Each row was made from one walk, in order. Every step used is in the known rows, and no mark comes twice. Write each row's walk.
(in the rows, 128 means zero)
Known rows:
situ > lobed > soti > tupade: [127 107 124 138 145 109 100 103 127 158 133 120 114 142 130 128 188 137
  95 125 156 123 153 142]
liro > soti: [134 131 115 100 129 109 127 110 150 120 123 126 130 141 122 124 131 151
 174 124 129 111 122 126]
soti > siger > situ > lobed: [138  72 124 121 134 131 156  98 138 188 155 133  98  96 146 118  41 134
 125 118 158 116 137 167]
siger > soti: [134 131 133 121 124 126 127 107 137 124 126 135 106 132 126 128 104 154
  62 125 137 114 127 121]
liro > soti > siger > situ: [143 113 110  96 131 117 150  94 153 157 142 112 100  93 133 120  49 166
 178 115 148  86 119 144]
lobed > situ > siger > soti > tupade > liro > potab: [241 108 110  48 115  96 125  78 133 145 157 109 109 198  97 148 178 104
 110 141 169  85 119 101]
situ > lobed > soti: [127 116 133 137 150 120 128  94 123 157 137 123 129 134 133 125 126 148
  70 127 142 146 150 147]
siger > situ: [123 111 117 124 127 134 121 112 127 159 152 114 112  89 125 123 101 137
 107 119 144 126 122 149]
situ > siger: [155 128 126 130 121 136 159 104 140 129 136 144 130 151 110 128 123 125
 156 146 130 132 117 127]
lobed > situ > siger > soti > liro: [218 112 109 114  91 127 157  66 139 157 144 125 103 183 101 145  95 120
 108 140 132  84 117 101]
temiga > tupade > liro > soti: [192 105 116 123 120  69 101 130 134 106 123 123 141 162 116 138 149 157
 146 133 186  93 127 129]
tupade > liro > soti > siger > situ > lobed: [199  58 107  87 130  85 153  83 138 172 153 118 119 118 140 115  71 163
 180 119 178  84 129 167]
lobed > situ > siger > soti: [163 128 119 120  96 150 157  67 143 159 152 127 107 178  97 142  92 115
  78 136 139 116 119 106]
lobed > situ > siger: [157 126 111 131 100 154 160  88 132 162 150 117 128 174  98 144 113  90
 145 141 132 131 121 114]
temiga > tupade > liro > soti > siger: [205 103 120 121 124  71 131 132 136 111 119 125 127 153 129 136  93 161
 169 132 192  70 129 127]
liro > tupade > temiga: [154 116 102 178 142 109 100 130 153 112 168  87 150 103 116 115 142 134
  87 115 159 131 134 117]
lobed > soti > liro > tupade > temiga > rovuz: [243  97 105 210 172  95  95 131 136 129 166  78 184 115 110 107 146 158
  60 121 138 102 177 118]
siger > situ > lobed > soti > tupade > temiga: [122  81 109 150 163 111  92  82 142 173 179  67 142  95 124 125 180 158
  63 119 198 125 154 152]
situ > lobed > soti > tupade > liro > potab: [207  96 126  63 167  67  93 105 112 145 145 107 133 154 135 129 214 135
 102 131 168 116 150 139]
siger > situ > lobed > soti > liro > potab: [203  86 121  58 169  88 113  78 129 183 169 104 108 103 140 122 106 156
  74 123 143 121 141 159]
temiga > tupade > liro: [185 102 128 151 118  89 102 148 113 112 128 126 138 148 123 138 147 132
  97 138 186 111 131 132]
temiga > tupade > liro > soti > siger > situ: [201  84 109 120 122  78 124 116 137 142 141 110 112 115 127 132  66 169
 149 125 208  68 123 147]
temiga > tupade: [129 119 132 154 125 117 103 146 132 122 128 137 118 139 121 138 121 130
  90 133 168 124 135 129]
siger > soti > liro > tupade: [219 111 105 147 115  91  99 114 143 121 140 133  84 120 119 115 104 156
  60 116 133  84 127 113]
siger > soti > tupade: [134 124 124 120 121 115  97 116 139 126 121 133  92 141 124 130 166 146
  87 125 152  92 131 117]
soti > siger > situ: [138 108 122 124 130 138 150 113 129 163 146 114  99  80 139 123  46 142
 132 119 149 102 125 146]
siger > situ > lobed > soti > tupade > temiga > rovuz: [154  56 114 177 180 121  92 103 141 189 180  80 176 110 121 112 176 154
  56 120 182 123 190 159]

Write each row's walk:
[180  73 111 132 137  91  94  90 104 180 158  93 118 113 128 123 186 150
  81 123 189 110 149 163] : siger > situ > lobed > soti > tupade > liro
[126  89 117 135 144 117  93  87 126 189 161 105 100 104 128 124 161 146
  73 120 170 121 148 162] : siger > situ > lobed > soti > tupade
[185  89 121 133 140  84  98 107 104 148 136 108 134 153 130 129 214 140
 105 131 174 110 152 142] : situ > lobed > soti > tupade > liro
[210 118 127  51 150  89 123 127 132 122 134 126 123 136 136 128 134 128
 156 132 114 104 124 120] : soti > liro > potab
[140 112 139 136 152 124 157  98 125 162 131 125 115 127 145 126  71 151
  96 126 148 123 153 147] : situ > lobed > soti > siger
[135 133 129 136 147 136 147  95 118 167 145  91 100  71 137 125  48 167
  81 119 150 109 134 148] : lobed > soti > siger > situ
[214 107 100 153 117  92 101 133 134 125 144 125 106 116 121 116 129 128
 126 122 124  97 125 120] : soti > liro > tupade
[162 115 118 140 133 116 132  88 171 110 151 110 138 156 101 128 179 156
 106 141 178  95 125 107] : situ > siger > soti > tupade > temiga
[207  75  97 163 138  92  94  85 126 186 175 105  92  83 123 110 100 155
  47 108 151 116 141 160] : siger > situ > lobed > soti > liro > tupade
[248 107  90 149  87 114 129  72 147 156 164 123  84 166  89 130  89 114
  77 127 137  84 118 100] : lobed > situ > siger > soti > liro > tupade
[192 116 126 115 119 101 125 109 134 124 124 135 102 137 131 129 108 160
  90 128 130  83 125 116] : siger > soti > liro
[244 121 129  48 139  93 153  82 156 119 140 149 103 162 117 128 104 153
 119 146 125  93 111 115] : situ > siger > soti > liro > potab
[203 112 115  95 126  82 155 115 132 116 119 115 136 143 135 124 100 160
 211 127 152  74 123 128] : tupade > liro > soti > siger
[246 100  82 163 105 109 130  68 164 139 184  84 127 159  88 132 108 128
  66 128 164  87 123  89] : lobed > situ > siger > soti > liro > tupade > temiga
[142  75 113  91 137 110 153  82 159 183 149 131 101 108 141 115  46 159
 171 115 161  98 132 166] : liro > soti > siger > situ > lobed
[201  50 112 114 127  71 128 100 144 167 150 126 110 128 134 128  63 164
 142 122 218  82 135 167] : temiga > tupade > liro > soti > siger > situ > lobed
[207 108 136  80 147  71  98 148 120 107 138 124 137 151 127 138 149 127
  97 138 182 117 130 129] : temiga > tupade > liro > potab
[212  99  92 172 136  85 101 130 150 110 163  86 149 110 119 117 146 137
 116 119 150  99 130 110] : soti > liro > tupade > temiga
[201  95 104  92 126  90 151  98 131 148 143 100 121 103 132 121  74 170
 188 119 168  72 116 147] : tupade > liro > soti > siger > situ
[135 123 106  99 124  99  98 120 152 122 119 124 116 149 118 127 192 143
 202 123 142  88 127 123] : liro > soti > tupade
[205 134 126  69 162  74  91 121 104 119 134  89 133 138 125 133 220 141
 109 134 157 104 138 121] : lobed > soti > tupade > liro > potab
[189 114 111  97 124  82 126 114 128 112 125 114 149 151 124 126 156 158
 183 127 146  97 120 127] : tupade > liro > soti
[163  91 105 141 162 103  98 134 169 123 143  99 192 155 112 114 206 149
 181 127 153  88 168 118] : liro > soti > tupade > temiga > rovuz
[182 128 120 140 135  90  96 122  97 122 125  90 135 139 122 133 216 147
 112 134 163  99 140 123] : lobed > soti > tupade > liro
[133 116 118 139 140 109  99 111 158 109 144  96 135 133 119 131 186 157
  77 124 178  94 137 106] : siger > soti > tupade > temiga
[250 110 105 150 109  95 132  90 156 123 148 148  85 144 101 115  99 151
  87 134 135  84 113 115] : situ > siger > soti > liro > tupade
